What can hang from each mark
F: X
X: E F S T
R: E F T
T: R
S: R X
E: R

Every row comes from one small tree of marks. The marks that hang from a mark follow it in brackets, in alphabetical order. Every link used is in the known rows. Which tree was each row made from?
Known rows
T{R{E F{X{S}}}}: [ 2.565 -0.835  4.743 -3.888  2.953 -3.449 -1.317 -0.278  0.683 -1.236
  4.203  0.211  3.805 -0.188 -2.874  1.205 -0.138 -1.362 -1.296 -0.678
 -1.315 -3.646]
F{X{S T{R{E}}}}: [ 1.732 -0.100  4.037 -2.838  2.550 -2.619 -2.346 -1.027  0.563 -0.026
  5.259  1.377  1.919 -0.643 -4.797 -0.431 -1.897 -1.061 -0.580 -2.338
 -0.942 -3.893]
S{R{E}}: [ 1.032 -0.901 -0.435 -2.957  2.755 -2.700 -2.413 -0.236 -1.264 -0.686
  1.848  0.366  0.523  0.023 -0.553  0.764  1.007 -2.282  0.479  0.974
 -2.570 -3.010]
S{R X}: [ 1.262 -1.584  1.003 -2.929  1.525 -1.374 -1.701 -1.430 -0.167 -1.432
 -0.440  1.667  0.878 -2.412 -0.551  0.804  0.381 -2.505  1.925  1.809
 -2.483 -1.468]
X{E}: [ 2.472  0.170  3.571 -1.512  0.657 -0.937 -1.924  0.293  0.564 -2.517
  0.470  2.207  0.723 -1.935  0.028 -0.217  1.113 -1.618  2.086  1.023
 -1.389 -2.900]
S{X}: [ 2.470 -0.637  3.238 -2.756  0.429 -1.306 -0.994 -1.833  0.764 -2.431
  0.368  1.089  1.438 -1.657 -0.002  0.275  0.098 -1.316  1.868  0.618
 -2.230 -2.194]
R{F}: [ 2.921 -0.671  2.911 -1.534  2.055 -1.325 -1.140  0.638  1.142 -3.645
  1.609  0.396  1.357 -0.479  1.023 -0.045  1.689 -0.651  0.653 -0.220
 -1.560 -2.477]
S{X{T}}: [ 2.940 -0.823  3.500 -2.475  1.169 -0.292 -1.774 -1.536  1.366 -2.208
  0.830  1.882  0.656 -2.379 -1.535 -0.987 -0.493 -1.557  1.691 -0.796
 -1.632 -2.403]
F{X{S T}}: [ 1.187  0.084  2.933 -0.777  1.762 -1.847 -2.353 -0.531  1.436 -1.773
  4.896  1.306  0.162 -0.765 -3.297 -1.267 -1.457 -0.465  0.569 -2.287
 -0.924 -3.713]
F{X{S}}: [ 0.765  0.400  2.750 -0.772  1.100 -2.870 -1.728 -0.745  0.972 -1.980
  4.288  0.463  0.952  0.256 -1.736  0.047 -0.875  0.118  0.624 -0.781
 -1.724 -3.352]
F{X{T}}: [ 2.227  0.380  2.964 -0.023  1.667 -1.649 -1.639 -1.063  2.854 -0.501
  2.948  0.291 -0.863 -0.907 -2.193 -1.483 -1.121 -0.366  1.368 -1.448
 -0.673 -3.904]
E{R{F T}}: [ 2.964 -0.274  0.691 -0.971  2.085 -3.226 -0.870  0.216  3.876 -3.338
  1.467  2.951  1.436 -1.814  0.511  1.437  2.674 -0.971  0.841 -1.049
 -1.868 -4.388]
R{E T}: [ 2.357  1.544 -0.342 -2.193  1.316 -2.869 -1.859 -0.305  0.369 -0.318
  3.289  0.226  2.150 -0.262 -0.454  1.059  0.228 -1.965  0.552 -0.874
 -2.598 -5.551]
R{E F{X{S}} T}: [ 2.376  0.610  1.126 -2.363  2.037 -4.294 -1.886  0.584  2.332 -1.355
  5.557 -0.672  3.493  0.263 -2.066  1.357  0.032 -2.682 -0.844 -1.005
 -2.072 -6.604]
F{X}: [ 1.601  0.530  2.859 -0.353  1.026 -2.581 -0.861 -1.188  2.117 -0.675
  2.688 -0.253  0.063 -0.012 -0.816 -0.167 -0.550  0.008  1.605 -0.195
 -1.596 -3.784]
X{S T{R}}: [ 1.965 -0.179  3.498 -2.519  2.256 -0.041 -2.630 -0.130 -1.220 -2.065
  4.038  3.790  1.954 -1.976 -2.995 -0.758 -1.020 -0.146 -0.055 -2.918
 -0.767 -1.277]
T{R}: [ 2.506  0.140  3.591 -2.270  1.623 -0.964 -0.859 -1.040 -0.741 -0.678
  1.335  2.176  2.079 -1.236 -0.346  0.444 -0.062  0.247  1.127 -0.859
 -1.455 -1.345]
X{F T}: [ 2.392  0.750  2.473  0.578  1.828 -0.106 -2.473  1.137  0.716 -1.485
  2.477  1.248 -0.475 -1.946 -0.201 -2.095 -0.859 -0.189  2.681 -1.120
 -0.850 -4.816]
E{R{F{X} T}}: [ 2.664 -0.209  1.198 -0.194  1.878 -4.269 -0.505 -0.319  5.298 -1.896
  2.184  1.759  1.242 -1.600 -0.704  1.385  1.883 -1.166  1.148 -0.834
 -1.666 -5.584]

Which tree is each row?
[ 0.550 -0.727  0.829 -1.948  3.013 -2.893 -3.406 -0.458  0.547 -0.382
  5.094  0.772  0.301 -0.450 -4.207 -0.459 -1.065 -2.351 -0.275 -1.011
 -1.419 -3.933] => F{X{S{R{E}} T}}
[ 2.035 -0.569  0.625 -0.834  2.129 -2.185 -1.897  1.128  2.641 -0.423
  1.372  1.387  1.084 -2.926 -0.797  1.382  1.256 -3.856  1.736  1.979
 -1.195 -4.988] => S{R{F{X{E}} T}}
[ 1.785 -1.471  1.001 -2.723  2.600 -1.372 -3.074 -0.146  0.467 -0.168
  1.209  0.806  0.437 -2.901 -2.083 -0.395 -0.715 -3.784  1.835  1.653
 -2.019 -4.944] => S{R{E} X{F T}}
[ 1.703 -0.768  4.075 -0.835  1.623 -2.904 -2.695 -0.303  3.445 -2.764
  3.299  3.878 -0.074 -2.558 -4.052 -0.476  0.427 -1.674  0.841 -0.970
 -0.444 -4.399] => F{X{E{R} S T}}
[ 2.605 -1.297  3.057 -0.825  2.399 -4.144 -0.450 -0.590  4.666 -3.184
  1.548  1.413  0.205 -0.727 -0.623  0.774  2.187 -0.373  0.762 -0.360
 -1.406 -3.907] => E{R{F{X}}}
[ 3.586 -0.683  4.047 -4.032  2.882 -2.230 -0.949 -0.024 -0.196 -1.580
  1.961  0.522  3.448 -0.382 -0.912  0.911  0.842 -1.492 -0.493 -0.348
 -1.554 -2.681] => T{R{E F}}
[ 2.669 -0.041  4.362 -0.472  1.263 -1.295 -2.168 -0.329  3.055 -0.745
  1.869  1.667 -0.650 -2.323 -2.571 -1.349 -0.492 -1.900  2.008 -0.027
 -0.305 -4.350] => F{X{E T}}
[ 0.155 -0.852 -0.157 -3.423  2.535 -2.768 -3.228  0.297 -2.179 -2.170
  3.885  1.378  1.640  0.163 -1.805  0.884  0.480 -1.943 -0.563  0.082
 -2.528 -2.471] => X{S{R{E}}}
[ 2.562  0.529  2.715 -0.914  1.215 -2.527 -1.865  1.425  3.244 -2.330
  3.861  1.564  2.970 -2.394 -1.633  1.063  0.526 -2.808  0.689  0.105
 -1.191 -5.781] => R{F{X{E S}} T}
[ 3.253 -0.856  3.456 -2.031  3.235 -3.097 -1.977  0.035  2.962 -1.346
  3.504 -1.471  0.969  0.250 -2.370 -0.630  0.107 -2.328 -0.602 -0.832
 -1.014 -5.181] => R{E F{X{T}}}
[ 3.088 -0.697  3.023 -2.465  0.061 -2.542 -1.250 -1.373  3.423 -2.611
 -0.649  4.374  1.860 -4.440 -1.047  1.714  1.679 -3.182  2.606  1.383
 -1.982 -4.307] => S{X{E{R{T}}}}
[ 2.890 -0.437  3.278 -2.325  2.527 -3.978 -1.196 -0.078  2.764 -1.680
  3.052 -2.126  1.747  0.941 -1.350  0.397  0.741 -2.013 -0.365  0.334
 -1.820 -5.066] => R{E F{X}}
[ 3.213  0.458  5.264 -0.551  1.693  0.574 -2.425  1.456  0.418 -0.609
  1.051  3.619  1.031 -4.612 -1.823 -1.341 -0.599 -1.474  2.871  0.333
  0.281 -4.386] => X{E F T{R}}
[ 3.337  0.578  0.376 -2.474  2.115 -3.046 -1.553  0.787  1.675 -1.712
  3.056 -0.189  2.998 -0.272  0.172  1.241  1.280 -2.751 -0.088 -0.617
 -2.336 -5.783] => R{E F T}
[ 1.256  0.122  4.283 -1.237  0.664 -2.516 -2.120 -0.060  1.222 -2.220
  3.360  1.672  1.219 -1.414 -2.151  0.196 -0.333 -1.487  1.145  0.647
 -1.184 -3.978] => F{X{E S}}
[ 3.259 -1.828  4.608 -2.643  1.055 -1.305 -2.033 -1.394  3.448 -3.318
 -0.612  4.643  0.488 -4.544 -2.533 -0.280  1.412 -2.742  2.123  0.418
 -1.051 -3.253] => S{X{E{R} T}}
[ 2.706 -2.843  3.285 -3.535  1.984 -0.856 -1.944  0.253  1.238 -3.187
 -1.573  2.397  1.668 -3.894 -0.671  1.205  2.144 -4.535  1.706  3.562
 -1.637 -2.192] => S{R{F} X{E}}
[ 3.080 -0.565  4.963 -1.902  2.403 -2.015 -0.150 -0.526  1.778 -0.710
  1.782  0.608  2.413 -1.294 -1.192  0.468  0.012 -0.460  0.580 -0.185
 -0.766 -2.504] => T{R{F{X}}}
[ 0.498  0.199  0.941 -1.087  1.233 -2.646 -2.761  0.347  0.910 -0.521
  3.483  2.598  1.377 -2.571 -2.616  1.233 -0.153 -3.035  1.467  1.350
 -1.525 -4.776] => F{X{E S{R{T}}}}
[ 2.570 -1.404 -0.381 -4.189  2.439 -2.645 -2.000 -0.247  1.254 -0.854
  0.943  0.593  3.021 -2.377 -1.197  2.188  1.164 -4.909  0.323  1.824
 -2.839 -4.389] => S{R{E F T} X}
[ 3.601 -1.862  4.059 -1.538  2.565 -1.362 -2.326  0.933  3.865 -4.330
  0.333  4.360  0.089 -3.674 -1.538 -0.608  2.721 -2.459  1.097 -0.361
 -0.300 -3.540] => X{E{R{F}} T}
[ 1.726 -0.079  4.325 -1.045  1.381 -1.561 -3.009  0.131  1.953 -2.071
  3.853  2.448  0.270 -2.183 -3.789 -1.034 -0.893 -1.768  1.033 -0.904
 -0.459 -4.107] => F{X{E S T}}
[ 2.352  0.980  1.904  0.754  0.647 -2.531 -1.853  1.256  3.041 -1.786
  0.833  3.909  0.909 -4.252  0.241  0.856  1.621 -1.730  3.566  1.340
 -1.320 -6.940] => X{E{R{T}} F}
[ 2.903  0.617  3.537 -1.653  2.500 -1.009 -2.287  0.576 -0.146  0.278
  2.968  1.189  1.495 -2.057 -1.918 -1.030 -1.326 -1.015  1.172 -1.128
 -0.682 -4.985] => X{F T{R{E}}}
[ 1.885 -0.395  4.100 -0.430  1.027 -3.738 -1.128 -0.905  4.087 -1.916
  0.970  2.478 -0.133 -1.971 -1.671  0.601  1.381 -1.367  1.978  0.899
 -1.140 -4.434] => F{X{E{R}}}
[ 2.752  0.580  3.839 -0.383  2.211  0.147 -1.825  0.773  0.106 -0.127
  2.303  2.382  0.707 -2.895 -1.211 -1.621 -1.348 -0.008  2.360 -1.206
 -0.391 -3.937] => X{F T{R}}
